(in the rows, 128 means zero)
Known rows, with every step that occurs:
getob/mabo: [161 135 118 123 114 113 101 134 109 181  99 102 141 170 153 172 141 128
 136  65 146 150 160 158 140 172 157 142  88 123 162 157 135 119]
kemate/tenuk: [167 150 138 124  98 116 117 112 112 167 104 144 152 175 144 168 161 124
 122  82 165 157 166 154 137 154 170 146  90 124 152 135  86  99]
tenuk/magedod/reni/mabo/getob/loka: [166 125 143 101 121  55 116 125 112 130  73 126 160 144 170 117 151  63
 141  83 186 159 154 168 125 162 131 104  76 141 171 157 179 105]
getob/loka: [165 147 134 142  89 103  96 119 114 169  96 108 164 164 150 142 145 109
 127  59 178 155 175 171 147 185 125 155  97 118 154 143 137 108]
vinam/bapuf: [151 147 107 129  99  95 120 111 110 161 109 151 155 168 178 147 127 133
 134  61 169 146 214 151 145 138 104 165  96 129 156 165 132 101]
mabo/navaki: [151 150 110 128 111 112 115 122 124 163 111 127 153 147 137 173 149 115
 128  62 145 138 179 148 129 151 148 136 113 133 160 148 115 103]
reni/mabo/getob/loka: [167 132 142 109 132  87 133 114 103 148  86 105 166 141 165 156 152  93
 133  60 179 173 158 170 147 161 107 124  72 144 181 149 158 111]
kemate/getob/mabo/reni/loka/vogog: [129 130 134 117 132  64 112 102 113 118  83 101 129 214 159 186 119 122
 110  55 160 131 120 150 134 213 111 134 103 136 179 143 115  75]
tenuk/vinam/bapuf: [162 148 105 139  89  66 118  95 100 166 116 153 181 175 157 156 141 117
 128  48 170 151 244 137 154 130 111 142 105 129 166 190 137  81]
tenuk/magedod/reni/loka/vogog/mabo: [153 119 120 115 140  47  99 127 159 127  99 136 127 169 181 134 142  93
 145  51 190 129 131 131 114 156 163 107 127 134 157 125 171  68]
loka/navaki/mabo/reni/magedod: [130  89 135 123 122 115 125 105 103 170  88 131 142 133 139 125 115 102
 134  83 126 122 161 143 185 111  97 133 144 122 154 119 154 107]
tenuk/magedod: [161 145 106 124 104 117 115 138 122 180 117 135 159 152 137 131 138 120
 137  73 164 136 201 161 109 144 154 138  92 114 136 135 150 107]
mabo/reni/magedod: [134 130 121 141 115 101 121  86 111 150  99 124 158 144 133 148 112 122
 128  48 159 131 181 148 152 132  78 137 120 107 142 131 118 108]
vogog/loka/reni/mabo/navaki: [165 129 111 104 109  90 124 125 149 121 104 136 144 127 171 163 152  92
 103  60 161 130 145 144 167 149 138 103 111 167 185 111 160  62]
mabo/getob: [143 142 114 117 119  95 143 118 104 183 102 119 165 158 133 176 146 127
 146  76 164 145 198 161 128 150 121 147  88 136 145 156 126 104]
tenuk/magedod/reni/mabo: [182 120 126 109 114  71 107 137 141 142  94 144 140 145 177 131 142  88
 136  73 177 136 149 144 119 129 161  91  86 128 156 139 168  92]
kemate/tenuk/magedod/reni/loka: [157 133 140 108  95  75  90 126 125 154 104 156 145 185 160 113 163  88
 124  99 172 129 130 153 111 171 185 132 110 133 154 136 118  64]
vogog/loka: [164 146 108  95  98 103 130 121 121 180 113 139 161 148 150 160 150 126
 124  52 169 135 190 162 135 168 145 153 113 136 148 121 144  79]
loka/getob/mabo/reni: [104 130 122 131  90  84 113 123  86 157  87  99 144 184 139 173 134 112
 123  91 148 125 187 153 167 131 122 108 107 114 172 157 121 134]
reni/loka/getob: [128 124 127 127  84 103 112 139 118 193 120 111 149 191 141 159 153 121
 126  79 164 124 170 162 150 123 125 148 120 132 157 127 131  78]
tenuk/magedod/reni/loka/navaki/mabo: [150  85 133  98  99  77  89 156 128 186  96 144 128 163 167  88 149  75
 143 114 141 102 125 150 143 149 174 128 141 146 154 130 195  63]
loka/reni/mabo: [174 118 125 147 102  87 114 133 149 136  99 112 139 156 174 163 135 112
 119  72 181 134 146 141 172 132 125 106  82 143 162 124 153  81]
vogog/loka/reni/mabo: [177 122 116 108  98  83 126 131 147 136 102 130 145 140 177 156 143 108
 108  62 183 131 150 149 172 152 129 112  97 157 169 103 172  58]
vogog/loka/getob/mabo: [137 132 118  91  90 116 119 142  96 192 104 115 141 180 143 173 159 120
 125  77 145 143 185 171 157 144 151 142 109 137 177 131 150 104]
kemate/tenuk/magedod/reni: [167 144 139 118  88  84  99 122 121 151  91 165 143 179 151 127 160  95
 131 107 173 142 161 152 116 154 192 125  92 121 145 144 106  92]
getob/mabo/navaki: [151 142 113 120 124 122  98 131 110 166 101 108 140 156 143 180 149 112
 130  64 125 147 158 152 133 170 163 133 106 134 178 165 123 121]
loka/navaki/mabo/reni: [128 104 125 117 104  84 124 121 100 164  88 132 144 144 150 135 129 100
 126 102 139 111 171 138 179 136 131 112 135 128 156 131 153 106]
vogog/mabo: [169 133 121 113 134  85 120 128 126 161 114 119 168 138 159 164 141 135
 137  48 172 154 194 144 140 135 147 113 108 112 171 128 132 110]
tenuk/magedod/reni/loka: [153 128 118 117  95  64  87 138 136 166 107 133 148 172 161 112 144  96
 137  80 173 109 146 154 109 170 155 131 117 133 140 142 158  66]
loka/navaki/mabo/getob: [141 101 128  99 122 108 146 137  95 201  87 129 146 149 140 151 153 108
 151 111 130 137 178 156 162 130 143 142 111 149 157 145 162 101]
navaki/mabo: [172 122 124 129 118  97 122 127 119 172 111 131 146 141 146 157 145 110
 140  74 143 140 167 153 150 135 149 152 106 125 158 133 148 121]
kemate/tenuk/magedod/reni/mabo: [187 128 147  99 113  78 108 125 131 130  92 166 138 158 176 133 161  80
 125  94 175 155 131 143 123 132 191  93  78 129 166 133 127  91]
tenuk/magedod/reni: [162 137 116 126  91  76  96 134 131 162  97 143 146 164 152 127 142 101
 145  88 172 124 179 152 112 154 162 124 100 118 132 149 147  95]
magedod/reni: [164 135 127 133  84  63  99 120 135 165  87 131 143 174 161 162 144 112
 140  77 175 128 161 143 138 159 148 131 107 125 139 156 124  87]
navaki/mabo/getob/loka: [158 128 141 123 126  83 129 115  89 161  91 114 166 139 137 144 155  87
 146  84 153 163 173 178 156 169 117 165  95 137 174 152 160 131]
kemate/getob/mabo/reni: [147 140 136 110 116  72 116 112  87 133  86 104 162 183 142 179 120 132
 113  76 147 142 177 160 140 195 116 118  87 112 183 155  98 113]
tenuk/vinam: [172 143 116 142  90  78 114 109 112 186 117 128 181 166 126 173 154 114
 127  50 164 145 215 139 144 144 144 122 106 120 153 165 132  79]

Rows:
[148 126 126 141 100  58  96 109 162 149  86 128 109 203 178 170 145 100
 138  56 190 116 103 134 133 179 141 145 123 150 136 145 141  51]  magedod/reni/loka/vogog
[136 128 126 129  90 119 106 146  99 192  98  98 135 192 139 181 151 124
 136  90 144 147 182 163 158 127 148 137  93 122 171 154 130 126]  loka/getob/mabo
[175 150 138 134  89  89 116  98 101 174 112 149 177 180 126 175 174 107
 115  69 164 162 200 139 147 146 174 123  98 122 164 160  90  79]  kemate/tenuk/vinam
[160 124 115  94 119  71 153 123 128 139  93 126 156 136 165 165 150 103
 120  74 179 136 165 157 165 149 111 112  86 173 173 120 171  63]  vogog/loka/reni/mabo/getob
[137 118 143  93 126  94 126 130  91 178  77 103 180 147 157 136 151 109
 142  80 170 168 191 163 163 164 123 114 113 134 182 142 157 101]  vogog/mabo/getob/loka/navaki
[160 104 123  76 102 117 130 140 113 198 101 149 140 140 156 135 154 106
 128  87 136 128 168 157 168 149 163 145 136 150 162 108 182  75]  vogog/loka/navaki/mabo
[143 110 129 138 135  90 128  91 106 139 102 130 152 122 133 139 114 101
 135  58 137 131 167 148 167 119  88 144 127 111 159 124 142 128]  navaki/mabo/reni/magedod
[152 124 121 121 150  78 120 115 153 146 114 119 134 167 176 174 142 123
 135  27 184 142 138 134 134 155 142 127 124 135 166 116 149  73]  reni/loka/vogog/mabo
[132 124 123 133 131 107 108  97  95 151  89 103 149 150 139 155 112 118
 131  50 140 140 158 151 154 152  95 134 111 111 162 148 127 126]  getob/mabo/reni/magedod
[126 135 121 125 101 128 105 141  99 176 100 105 135 178 134 187 157 107
 131  89 122 147 174 159 152 125 153 126 110 132 187 160 119 130]  loka/getob/mabo/navaki
[144 135 117 116 162  77 155 107 127 144  91 122 145 156 155 196 145 126
 152  48 182 164 183 138 130 135 131 122  96 138 161 141 138 107]  loka/vogog/mabo/getob
[157 118 122 132 118  73 140 126 130 137  88 107 149 152 163 173 141 109
 130  85 178 141 161 148 166 132 108 106  69 157 165 141 153  85]  loka/reni/mabo/getob
[170 134 121 111 135 109 122 124 134 141 110 128 146 128 163 178 149 102
 121  48 150 151 149 142 134 127 147 104  98 143 179 138 135 101]  reni/mabo/navaki
[152 146 128 134 144  95 108 104 138 114  90 118 143 147 163 172 150  92
 129  30 175 172 154 143 145 171 137 124 123 130 188 133 138 113]  getob/loka/vogog/mabo/navaki
[184 119 137 116 108  57 109 124 144 143  86 131 136 156 186 167 145  98
 131  64 179 140 132 137 143 136 147  99  93 136 160 146 143  86]  magedod/reni/mabo
[147 148 132 127 107  92 126 112  94 171  86 105 173 161 138 150 151 107
 141  72 176 161 186 177 142 185 107 157  86 133 158 159 136 112]  mabo/getob/loka
[138 106 125 101  81  87  83 154 132 195  94 134 135 184 167  97 145  95
 137 105 163 101 141 149 128 165 163 120 133 141 135 139 173  42]  tenuk/magedod/reni/loka/navaki
[166 143 136 104 128 112 110 131 100 154  98 108 152 180 138 194 143 127
 119  71 121 162 166 165 124 192 148 137  87 129 198 156  97 109]  kemate/getob/mabo/navaki
[164 126 118 143 112  93 112 130 151 120  99 117 139 142 167 170 144  97
 112  72 159 134 141 137 168 133 131  95  95 153 178 132 143  83]  loka/reni/mabo/navaki
[167 154 128 131  88  75 118  84  88 155 113 177 178 186 157 159 161 108
 116  66 169 169 227 137 157 131 140 143  96 130 177 184  98  79]  kemate/tenuk/vinam/bapuf
[151 129 137 142 137  86 136  99 110 142  77 120 133 162 148 168 153  82
 148  70 165 165 146 165 156 171 116 172  95 147 161 149 166 124]  navaki/mabo/getob/loka/vogog
[163 121 125  94 131  57 134 129 123 143  86 137 149 141 166 142 147  85
 148  88 173 144 163 150 112 128 143  92  76 144 158 155 168  95]  tenuk/magedod/reni/mabo/getob
[151 126 139 127  75 127  95 134 109 198  81 111 152 177 157 127 145 110
 126  82 170 146 169 166 166 182 133 146 114 129 150 139 152  87]  getob/loka/navaki
[149 123 114  80  84 124 127 137 118 209  97 141 148 160 156 143 149 127
 123  76 160 126 185 158 153 165 153 139 130 146 144 117 160  55]  vogog/loka/navaki
[159 122 141 179  84 116  86 109 130 151  87  98 155 168 145 125 125 106
 126  62 176 150 156 169 185 167  73 169 102 124 152 123 145  91]  getob/loka/reni/magedod
[181 144 158 124  93  94 106 119 105 157  93 108 176 187 143 155 141 127
 117  66 176 169 184 183 139 205 111 160  80 113 174 134 109  96]  kemate/getob/loka
[143 124 128 117 145  45 100 108 164 114  93 130 122 165 184 176 152  87
 135  39 172 131 107 119 132 161 155 105 152 151 181 139 136  62]  magedod/reni/loka/vogog/mabo/navaki
[134 116 122 122 125  52 117 110 111 138 114 123 157 138 152 135 131  94
 121  71 149 104 143 145 157 156 116 132 135 132 169 129 150  99]  navaki/mabo/reni/loka
[168 125 153 110 114  42 116 110 115 132  64 113 157 154 179 155 154  74
 138  73 188 162 134 159 149 169 112 110  81 149 177 164 155  96]  magedod/reni/mabo/getob/loka
[135  84 142  91 111  57 119 136 112 189  78 128 136 166 167 134 157  82
 151 119 139 111 121 148 162 155 142 133 138 168 163 153 173  61]  magedod/reni/loka/navaki/mabo/getob
[147 115 146 145 138  86 119 105 112 132  81  92 179 138 147 134 131 104
 141  58 179 172 179 165 184 152  62 139 100 129 186 126 150 107]  vogog/mabo/getob/loka/reni/magedod
[142 105 121  63 121 106 159 133  93 201  92 145 151 136 144 148 160 103
 140 100 133 133 182 164 162 147 146 148 127 164 165 125 182  80]  vogog/loka/navaki/mabo/getob
[152  82 144 105  95  67  91 142 131 186  88 132 124 173 178 124 151  85
 139 105 140 105 108 141 169 157 158 132 149 153 160 138 171  55]  magedod/reni/loka/navaki/mabo
[116 138 109 141 116  66 119  91 136 129  99 121 128 183 159 166 126 111
 119  49 183 106 134 133 140 175 108 134 128 138 138 134 136  70]  mabo/reni/loka/vogog
